What can hang from each mark
z_44: z_599
z_126: z_416 z_786
z_550: z_70 z_786
z_200: z_599
z_416: z_126
z_70: z_44 z_550
z_714: z_599
z_599: z_44 z_200 z_714
z_786: z_126 z_550
z_476: z_599

Every row comes from one small tree of marks. The marks that hang from a mark follow it in brackets, in the order of their numbers. Every link used is in the known rows. Which tree was each row made from?
Known rows
z_550[z_70[z_44[z_599]] z_786[z_126[z_416]]]: -1.22 -0.42 +1.12 -0.21 -1.65 +0.33 +1.40 -1.62 +0.37 -3.20 +0.91 -3.11
 -2.11 +2.96 -1.20 -2.36 +0.84 -0.60 -1.43 +0.86 +0.11 +2.04 -0.81 +1.49
z_550[z_70 z_786]: -0.59 +1.43 +0.04 -0.83 -0.47 +0.17 +0.43 -0.51 -0.03 -2.29 +1.76 -2.72
 -1.99 +2.64 -0.92 -1.77 +0.35 +0.89 -1.82 +0.39 -0.34 +0.02 -0.65 +1.90
z_200[z_599[z_714]]: +0.11 +1.85 -1.24 -0.51 +0.21 -0.06 -0.11 -0.29 -0.38 -1.80 +1.81 -2.24
 -1.85 +1.98 -0.97 -0.37 -0.28 +1.74 -0.72 +1.26 -0.50 +0.63 -1.27 +2.61
z_44[z_599]: -0.09 -0.35 -2.93 -0.69 -0.72 -0.16 +1.02 -0.03 +0.88 -1.62 +0.52 -2.46
 -1.83 +2.52 -1.26 -1.71 +0.45 +1.36 -0.56 +0.79 -0.05 -0.16 -0.37 +2.28
z_786[z_126[z_416] z_550[z_70[z_44[z_599[z_714]]]]]: -0.97 +0.05 +1.86 -0.12 -1.38 +0.97 +1.30 -0.58 -0.63 -3.52 -0.20 -3.01
 -2.49 +2.87 -1.67 -1.67 +0.42 -0.67 -1.26 +1.91 -0.32 +5.15 -0.57 +2.00
z_70[z_44 z_550[z_786[z_126[z_416]]]]: -1.26 -0.48 +0.39 -0.01 -1.13 +0.62 -0.74 -2.12 -0.27 -2.90 +0.32 -3.00
 -2.34 +1.88 -1.31 -0.73 +0.28 -0.23 -1.01 +1.70 -0.50 +1.97 -0.70 +1.51
z_550[z_786[z_126]]: -0.56 +0.30 -0.13 -0.65 +0.02 -0.08 +0.70 -1.72 +0.08 -2.43 +0.88 -2.89
 -2.00 +2.45 -1.04 -1.67 +0.71 +1.73 -1.04 +0.22 -0.52 +0.04 -0.37 +2.12
z_550[z_70]: -0.47 +0.44 -0.92 -0.79 -0.89 +0.19 +1.00 +0.15 -0.32 -2.03 +1.02 -2.50
 -1.82 +2.50 -1.17 -1.47 +0.36 +1.58 -1.07 +0.62 -0.41 +0.03 -0.75 +2.05
z_70[z_44 z_550[z_786[z_126]]]: -1.26 -0.73 +0.22 -0.48 -0.51 +0.45 -0.71 -2.29 -0.04 -3.11 -0.21 -2.88
 -2.45 +1.77 -1.25 -0.98 +0.66 +0.44 -0.93 +1.02 -0.47 +2.27 -0.50 +1.65
z_200[z_599[z_44 z_714]]: +0.06 +2.46 -0.11 -0.29 +0.37 +0.31 +0.57 -0.66 -0.69 -2.03 +1.64 -2.27
 -1.96 +1.91 -0.68 -0.32 -0.32 +0.65 -0.58 +1.41 -0.37 +1.42 -1.81 +2.70
z_550[z_70[z_44[z_599]] z_786[z_126]]: -1.17 -0.88 +0.91 -0.63 -0.93 +0.20 +1.64 -1.91 +0.61 -3.37 +0.41 -3.05
 -2.23 +2.80 -1.16 -2.66 +1.17 +0.04 -1.28 +0.17 +0.14 +2.35 -0.64 +1.59
z_126[z_416 z_786[z_550]]: -0.71 -0.08 -0.49 -0.23 -1.12 +0.30 +0.53 -1.30 -0.08 -1.80 +1.21 -2.86
 -1.93 +2.44 -1.46 -1.21 -0.93 +0.76 -1.73 +1.99 -1.27 +2.61 -0.22 +2.83
z_70[z_44[z_599]]: -0.52 -2.05 -2.11 -0.53 -0.88 -0.07 +0.50 -0.78 +0.79 -2.02 +0.17 -2.47
 -1.90 +2.17 -1.19 -1.50 +0.52 +0.80 -0.45 +0.89 +0.20 +1.44 -0.38 +1.91
z_416[z_126[z_786[z_550[z_70[z_44[z_599[z_200 z_714]]]]]]]: -0.58 -1.60 +2.19 -0.75 -0.92 +0.74 +1.56 -0.44 +0.11 -4.07 +0.95 -2.96
 -2.32 +2.73 -1.44 -1.75 +0.35 +1.71 -2.41 +1.52 -0.74 +7.18 +0.14 +2.50
z_126[z_786[z_550[z_70[z_44]]]]: -1.34 -1.34 +1.17 -0.61 -0.99 +0.45 +0.79 -1.84 -0.21 -2.88 +0.61 -2.86
 -2.26 +2.22 -1.38 -1.77 -0.46 +0.26 -1.90 +1.31 -0.95 +4.84 -0.30 +2.43
z_714[z_599]: -0.43 +0.42 -1.75 -0.33 +0.07 -0.14 +0.61 -0.34 +0.12 -1.46 +1.82 -2.18
 -2.04 +2.08 -1.06 -1.22 +0.60 +2.75 -0.52 +0.40 -0.13 +0.84 -0.61 +2.16
z_44[z_599[z_200 z_714]]: +0.34 -0.59 -0.69 -1.08 +0.67 +0.51 +0.95 +1.08 +0.13 -2.55 +1.41 -2.64
 -2.51 +2.59 -1.39 -0.95 +0.04 +2.59 -0.93 +1.15 -0.14 +1.67 -0.34 +1.96
z_476[z_599[z_200 z_714]]: +0.42 -0.39 -0.03 -0.94 +0.70 +0.67 +0.96 +0.22 +0.37 -2.51 +1.23 -2.63
 -2.36 +2.46 -1.23 -0.11 -0.39 +2.88 -0.99 +0.99 -0.15 +3.00 +0.16 +2.13
z_126[z_416 z_786[z_550[z_70[z_44[z_599[z_200 z_714]]]]]]: -0.89 -1.27 +2.82 -0.60 -0.62 +1.29 +1.32 -0.28 -0.30 -3.70 +1.78 -3.14
 -2.89 +2.75 -1.71 -1.44 -0.95 +0.24 -2.28 +2.35 -0.68 +6.60 -0.46 +2.05
z_126[z_416 z_786[z_550[z_70[z_44]]]]: -1.40 -1.01 +1.49 -0.21 -1.66 +0.62 +0.82 -1.66 -0.51 -2.70 +1.11 -2.93
 -2.08 +2.38 -1.46 -1.48 -0.76 -0.27 -2.00 +1.95 -0.99 +4.60 -0.49 +2.26
z_786[z_126[z_416] z_550[z_70[z_44]]]: -1.34 -0.50 +1.47 -0.06 -1.62 +0.37 +0.93 -1.52 -1.27 -2.92 +0.05 -2.89
 -2.37 +2.44 -1.48 -1.54 +0.16 -0.53 -1.10 +1.41 -0.78 +3.66 -0.79 +2.12

Which tree is each row?
-1.32 -0.96 +1.23 -0.50 -0.83 +0.27 +1.05 -1.62 -1.03 -3.15 -0.37 -2.79
 -2.48 +2.29 -1.42 -1.82 +0.49 +0.03 -1.02 +0.73 -0.74 +4.22 -0.54 +2.21 | z_786[z_126 z_550[z_70[z_44]]]
-1.09 -1.29 +0.79 -0.31 -2.01 +0.09 +0.97 -1.91 -0.06 -3.08 +0.42 -2.73
 -1.54 +2.28 -1.23 -1.75 +0.51 +1.28 -2.08 +1.20 -1.08 +5.13 +0.01 +2.73 | z_416[z_126[z_786[z_550[z_70[z_44]]]]]
-1.03 -1.63 -0.16 -0.35 -2.26 +0.02 +1.54 -1.59 +0.89 -3.25 +0.08 -2.74
 -1.62 +2.75 -1.36 -2.53 +0.84 +0.51 -2.06 +1.13 -0.71 +5.46 +0.13 +2.78 | z_416[z_126[z_786[z_550[z_70[z_44[z_599]]]]]]
-0.96 +0.59 +0.65 -0.36 -1.51 +0.51 +1.03 -0.84 -0.38 -2.28 +1.43 -2.91
 -2.02 +2.74 -1.48 -1.76 -0.82 +0.23 -2.18 +1.85 -1.25 +3.07 -0.49 +2.61 | z_126[z_416 z_786[z_550[z_70]]]
-0.45 -0.25 -1.16 -0.37 -1.39 -0.24 +0.83 -1.51 +0.30 -2.21 +0.51 -2.63
 -1.41 +2.39 -1.23 -1.56 +0.39 +2.30 -1.81 +1.14 -1.35 +3.23 +0.32 +3.28 | z_416[z_126[z_786[z_550]]]
+0.17 +0.49 +1.26 -0.85 +1.15 +0.91 +1.03 +0.47 -1.00 -2.67 +1.58 -2.65
 -2.53 +2.07 -0.96 -0.15 -0.31 +2.19 -0.76 +1.32 -0.35 +2.20 -0.98 +2.04 | z_599[z_44 z_200 z_714]
-0.97 +0.13 +0.34 -0.81 -0.80 +0.39 +1.27 -0.96 -0.16 -2.55 +0.94 -2.83
 -2.14 +2.58 -1.45 -2.00 -0.45 +0.87 -2.12 +1.15 -1.22 +3.38 -0.19 +2.76 | z_126[z_786[z_550[z_70]]]
-1.10 -1.43 +1.99 -0.54 -0.77 +0.51 +1.51 -1.20 -0.04 -3.59 +1.91 -3.22
 -2.73 +3.00 -1.29 -2.18 +0.37 +0.06 -1.49 +0.74 -0.04 +2.82 -0.92 +1.30 | z_550[z_70[z_44[z_599[z_200]]] z_786[z_126[z_416]]]
-1.04 -0.29 -0.78 -0.49 -0.53 +0.46 -1.46 -1.46 +0.16 -2.48 +0.50 -2.64
 -2.35 +1.62 -1.13 -0.57 +0.20 +0.03 -1.23 +1.35 -0.30 +1.62 -0.52 +1.70 | z_70[z_44 z_550[z_786]]
-0.64 -2.29 -0.05 -0.99 -0.42 +0.28 +1.37 +0.11 +0.06 -2.95 +1.30 -2.66
 -2.55 +2.53 -1.33 -1.73 +0.16 +1.06 -0.99 +0.62 +0.09 +2.54 -0.77 +1.57 | z_550[z_70[z_44[z_599[z_200]]]]
-0.88 +1.33 +1.25 -0.37 -1.22 +0.33 +1.15 -1.13 -0.48 -2.70 +1.58 -3.08
 -1.95 +2.95 -1.09 -1.87 +0.48 +0.68 -1.56 +0.73 -0.54 +0.21 -0.88 +1.87 | z_550[z_70 z_786[z_126[z_416]]]
-0.87 -1.33 +0.89 -1.05 -0.09 +0.36 +0.87 -0.55 +0.40 -3.22 +2.09 -2.88
 -2.75 +2.70 -1.09 -2.03 +0.22 +0.32 -1.70 +0.42 +0.16 +2.71 -0.74 +1.47 | z_550[z_70[z_44[z_599[z_200]]] z_786]
-0.84 +0.37 +2.46 -0.23 -1.13 +0.94 +1.24 -1.13 +0.09 -3.68 +0.95 -3.18
 -2.23 +2.94 -1.21 -1.77 +0.81 -0.04 -1.60 +1.35 +0.15 +3.08 -0.64 +1.43 | z_550[z_70[z_44[z_599[z_714]]] z_786[z_126[z_416]]]
-0.92 +0.73 +0.40 -0.70 -0.74 +0.19 +1.53 -0.72 -0.97 -2.78 -0.10 -2.76
 -2.45 +2.68 -1.49 -2.01 +0.48 +0.55 -1.18 +0.57 -1.00 +2.43 -0.55 +2.53 | z_786[z_126 z_550[z_70]]
-1.18 -1.01 -0.65 -0.51 -0.74 +0.39 -0.09 -1.93 +0.91 -3.25 -0.50 -2.94
 -2.48 +2.16 -1.39 -1.73 +0.95 -0.32 -0.92 +1.04 -0.14 +2.65 -0.34 +1.62 | z_70[z_44[z_599] z_550[z_786[z_126]]]
-0.71 -1.05 +1.67 -0.88 +0.64 +1.10 +0.00 -0.78 +0.18 -4.08 +0.39 -3.12
 -3.13 +2.14 -1.49 -0.93 +0.50 +0.91 -1.23 +1.44 -0.15 +4.33 -0.36 +1.38 | z_70[z_44[z_599[z_200 z_714]] z_550[z_786[z_126]]]
-0.56 +0.67 +0.10 -0.21 -0.71 +0.08 +0.53 -1.66 -0.15 -2.20 +1.34 -2.99
 -1.89 +2.64 -1.10 -1.43 +0.36 +1.19 -1.06 +0.89 -0.54 -0.09 -0.54 +2.05 | z_550[z_786[z_126[z_416]]]
-0.49 -0.47 +0.63 -0.93 +0.59 +1.11 -1.01 -0.02 +0.37 -3.49 +1.08 -2.87
 -3.11 +2.01 -1.35 -0.54 +0.03 +0.49 -1.52 +1.76 +0.00 +3.81 -0.40 +1.35 | z_70[z_44[z_599[z_200 z_714]] z_550[z_786]]
-0.97 +1.03 +0.57 -0.24 -1.43 +0.31 +1.46 -0.67 -1.21 -2.55 +0.45 -2.86
 -2.29 +2.86 -1.54 -1.80 +0.11 +0.10 -1.25 +1.23 -1.04 +2.21 -0.75 +2.42 | z_786[z_126[z_416] z_550[z_70]]
-0.80 +0.91 +0.94 -0.79 -0.44 +0.20 +1.26 -1.36 -0.24 -2.96 +1.08 -2.96
 -2.09 +2.74 -1.03 -2.17 +0.80 +1.19 -1.51 +0.03 -0.50 +0.53 -0.65 +1.94 | z_550[z_70 z_786[z_126]]
-0.94 -0.42 -1.65 -0.54 -0.77 +0.40 -0.91 -1.14 +1.13 -2.66 +0.24 -2.69
 -2.41 +2.00 -1.25 -1.38 +0.51 -0.56 -1.20 +1.37 +0.06 +2.06 -0.32 +1.73 | z_70[z_44[z_599] z_550[z_786]]
-1.20 -0.58 -0.46 -0.08 -1.52 +0.61 -0.25 -1.80 +0.66 -3.05 +0.08 -3.01
 -2.37 +2.31 -1.46 -1.48 +0.60 -0.89 -0.99 +1.70 -0.17 +2.17 -0.57 +1.50 | z_70[z_44[z_599] z_550[z_786[z_126[z_416]]]]
-0.84 +1.17 -0.44 -0.18 -1.02 +0.55 -0.55 -1.27 -0.24 -2.52 +0.69 -2.96
 -2.22 +2.28 -1.39 -0.92 +0.27 +0.37 -1.11 +1.55 -0.78 +0.47 -0.58 +1.88 | z_70[z_550[z_786[z_126[z_416]]]]
-0.59 +0.54 +1.27 -0.72 -0.49 +0.83 +0.57 -0.47 +0.54 -3.24 +1.14 -2.86
 -2.23 +2.66 -0.99 -1.70 +0.72 +0.19 -1.87 +1.01 +0.37 +2.78 -0.47 +1.54 | z_550[z_70[z_44[z_599[z_714]]] z_786]
-0.74 -1.61 -2.62 -0.48 -1.11 +0.36 -0.39 -0.56 +0.73 -2.33 -0.55 -2.44
 -2.26 +1.83 -1.46 -1.04 +0.40 +0.00 -0.47 +1.55 +0.00 +1.89 -0.41 +1.73 | z_70[z_44[z_599] z_550]
-0.95 -0.27 -0.12 -0.67 -0.93 +0.22 +0.71 -1.04 +0.83 -2.80 +1.21 -2.79
 -2.10 +2.66 -1.00 -2.30 +0.74 -0.33 -1.61 +0.48 +0.29 +1.71 -0.63 +1.69 | z_550[z_70[z_44[z_599]] z_786]
-1.28 -0.33 +2.00 -0.17 -1.32 +0.41 +0.73 -2.03 -0.56 -3.05 +1.29 -3.08
 -2.03 +2.57 -1.10 -1.66 +0.50 +0.02 -1.42 +0.88 -0.29 +1.73 -0.96 +1.51 | z_550[z_70[z_44] z_786[z_126[z_416]]]
-1.21 -2.18 +1.41 -0.56 -1.09 +0.75 +1.52 -0.91 +0.02 -3.21 +1.74 -3.07
 -2.76 +2.81 -1.67 -2.02 -0.93 -0.30 -2.09 +1.81 -0.76 +5.76 -0.49 +2.11 | z_126[z_416 z_786[z_550[z_70[z_44[z_599[z_200]]]]]]
